In the rows, zero is written as 128.
Known rows, with every step that occurs:
moked > zopal > mezet: [139 115 145 136 128 139 133 117 120 185 188 149 125 120 150 125 100 133
 112 148 178 153 166 132 113]
nuge > vegur > mezet > zopal: [137 133 152 110 156 196 162 104 124  90 171 115 135 114 107 135  97 103
 146 115 105 156 135 141 112]
nuge > vegur > mezet: [155 135 132 105 137 181 157 110 123 113 146 134 139 130 112 145  99 110
 129 129 103 160 132 138 125]
siti > vegur: [135 133 133 126 103 155 116 113 105 144  89 150 137 117 162 132 110 127
 102 145 120 157 136 136 112]
nizol > zopal > mezet: [109 113 146 122 125 149 175 114 121 146 211 150 136 101 142 121 106 131
 146 139 179 164 146 136 125]
vegur > nuge: [138 130 135 134 118 155 108 116 115 157  94 106 130 113 168 133 103 117
 115 133 134 150 130 126 120]
rura > sapad > zopal > mezet: [160 118 156 136 115 160 144 108 119 124 123 140 114 107 122 105 114 145
 146 143 162 160 127 139 103]
nuge > vegur > sapad > zopal > mezet > rura: [159 124 170 126 119 156 100 119 114 125 190 138 123 119 148  90 119 127
 151 117 147 150 150 147  87]
zopal > mezet > rura: [131 117 151 122 132 146 123 121 112 170 222 136 119 100 144 100 109 123
 126 148 153 160 138 131 107]
nuge > vegur > mezet > zopal > sapad > rura: [152 126 141  98 177 199 146  95 132  49  95 105 108 112 107  94  97 100
 170 107  89 146 136 143 102]
rura > mezet > zopal > sapad > vegur > nuge: [135 121 130 128 163 158 106 113 114 122 121 101 101  95 139  96 125 116
 161 137 152 169 131 124 104]
zopal > mezet > rura > sapad > vegur > nuge: [155 124 140 123 139 157  89 116 106 175 169 126  91  77 158 120 125 115
 121 160 170 176 119 124  95]
vegur > sapad: [143 134 151 136 114 142 109 120 114 119 181 141 126 131 165 120 106 138
 153 145 160 150 171 132 116]
moked > zopal > nizol: [141 139 156 139 109 161 143 102 115 155 156 150 112 127 139 140  79 135
 123 144 155 149 184 131 111]
vegur > sapad > zopal: [147 133 163 144  98 148  98 115 115 116 127 137 120 132 182 110 113 141
 146 120 162 149 160 142 111]
siti > vegur > mezet: [120 132 135 112 117 179 115 113 111 145 115 141 119 120 169 150 114 114
 104 132 132 165 156 138 115]
mezet > zopal > sapad > vegur > nuge: [131 131 133 127 140 165 109 109 117 116 101  97  96  97 155 119 118 110
 144 128 142 157 159 126 110]
moked > zopal: [144 127 139 136 118 143 131 108 116 169 152 150 128 128 163 138  90 129
  92 142 143 149 143 130 121]
sapad > vegur > mezet > zopal > nizol: [119 147 163 124 141 197 132 109 115 110 187 123  91  93 135 133 103 114
 168 135 182 179 188 140 110]
vegur > mezet > zopal: [111 128 158 119 150 187 141 108 122 116 182 109 114 108 145 130 101 110
 143 120 147 159 149 137 116]
nizol > zopal > sapad: [113 121 128 109 117 157 192  97 125 104 153 149 117 121 132 126  99 130
 140 128 126 151 148 128 131]
rura > sapad > vegur > mezet > zopal: [140 136 148 117 158 193 136 102 115  97 181 132  93  90 134 138 114 116
 148 146 160 180 131 135 112]
zopal > sapad: [143 126 126 119 120 150 156 107 121 112 127 136 114 132 119 114 102 133
 140 142 114 146 155 125 124]
nuge > vegur > sapad > zopal > mezet: [167 124 163 134 114 152 118 122 122 107 146 140 138 130 130 102 118 138
 167 121 157 150 168 150  97]
nuge > vegur: [168 136 132 120 126 157 160 109 115 113 129 144 159 126 103 128  96 123
 125 142  96 152 117 137 121]
sapad > rura: [159 127 136 132 137 148 109 112 114 118  87 131 135 106 164  91  98 123
 132 142 133 154 105 138 120]
sapad > zopal > nizol: [143 143 167 143  88 170 135 105 114 117  90 134 116 118 135 115  95 139
 147 127 146 155 163 141 109]

Rows:
[154 129 144 120 128 163 139  98 108 130 183 145 109 105 133 119  98 128
 114 156 111 157  94 124 107]  mezet > rura > sapad
[169 132 152 103 130 203 143  90 117 103 137 137 103 113 120 131 105 111
 111 114  84 161  83 141 101]  nuge > vegur > mezet > rura > sapad > zopal
[170 126 159 133 183 160 104 113 114  57 156 124 145 104 130  61 107 121
 200 131 135 157 105 146  85]  nuge > vegur > sapad > rura > mezet > zopal
[160 125 142 118 139 151 119 114 105 152 220 157  97  83 135 108 120 127
 129 175 169 180 119 130 101]  zopal > mezet > rura > sapad > vegur
[131 131 133 129 105 165  91 115 105 167  44 119 130 110 191 143 113 114
  96 131 123 153 137 130 104]  siti > vegur > nuge
[135 148 164 121 145 209 149  97 115  87 188 130  77  88 113 139 102 121
 180 150 172 180 171 136 101]  rura > sapad > vegur > mezet > zopal > nizol
[141 141 175 116 112 211 131  90 115 114 152 131  67 107 133 126  97 125
 140 122 136 163 140 136  94]  vegur > mezet > rura > sapad > zopal > nizol
[155 130 119 123 122 140 126 105 117 148 134 160  96 127 153 132 107 129
 101 149 149 156 168 127 124]  moked > zopal > sapad > vegur
[164 115 121 121 162 142 119 109 119  99  87 132 119 116 127  57 109 130
 166 150 123 157  99 131 111]  zopal > sapad > rura > mezet
[138 122 132 123 164 151 138 111 112 101 163 134 109 102 111  83 122 128
 169 152 148 173 127 130 111]  rura > mezet > zopal > sapad > vegur
[144 123 128 123 121 147 147  99 123 142 136 146 104 141 143 130  92 132
 111 139 124 139 169 124 119]  moked > zopal > sapad
[143 143 179 148  86 164 110 112 114 103 127 137 103 131 158 112 102 147
 175 123 175 150 200 142  99]  vegur > sapad > zopal > nizol
[165 119 133 132 161 140 108 117 111 122 110 135 141 103 148  67 106 127
 149 154 144 166  78 137 114]  sapad > rura > mezet
[144 129 158 112 122 195 123  95 116 128 152 132  82 108 156 124 108 118
 110 119 123 163 100 136 105]  vegur > mezet > rura > sapad > zopal
[129 114 142 123 163 156 159 106 119  95 171 119 116 113 100  80 108 132
 174 139 127 155 128 127 105]  rura > mezet > zopal > sapad
[159 124 126 119 139 150 122 104 122  94  71 129 110 118 142  82 100 126
 147 138 116 146 129 133 115]  zopal > sapad > rura
[147 133 139  97 144 186 140 106 115 128 190 132 123 120 129 135  99 100
 110 124  92 159 114 136 115]  nuge > vegur > mezet > rura
[101 111 154 113 130 152 157 111 114 160 252 150 122  91 159 111 106 119
 128 134 165 164 129 133 114]  nizol > zopal > mezet > rura
[124 124 146 123 139 164 160 101 123  91 146 117 109 117 115 105  99 127
 158 129 118 143 157 128 111]  mezet > zopal > sapad
[146 117 151 137 179 155 113 112 112 100 128 116 136  88 145  58 105 121
 169 140 145 164  84 139 101]  sapad > rura > mezet > zopal
[135 131 137 122 139 157 139 107 116  94 145 130 103 105 125 106 115 123
 150 141 143 161 161 131 116]  mezet > zopal > sapad > vegur
[159 129 158 128 108 169 124  94 107 126 125 140 102 105 146 109 105 131
 108 133 114 157  85 134 102]  mezet > rura > sapad > zopal
[162 143 166 139  95 184 155  92 114  94  96 141 101 114 109 121  93 149
 158 140 139 155 139 137 101]  rura > sapad > zopal > nizol
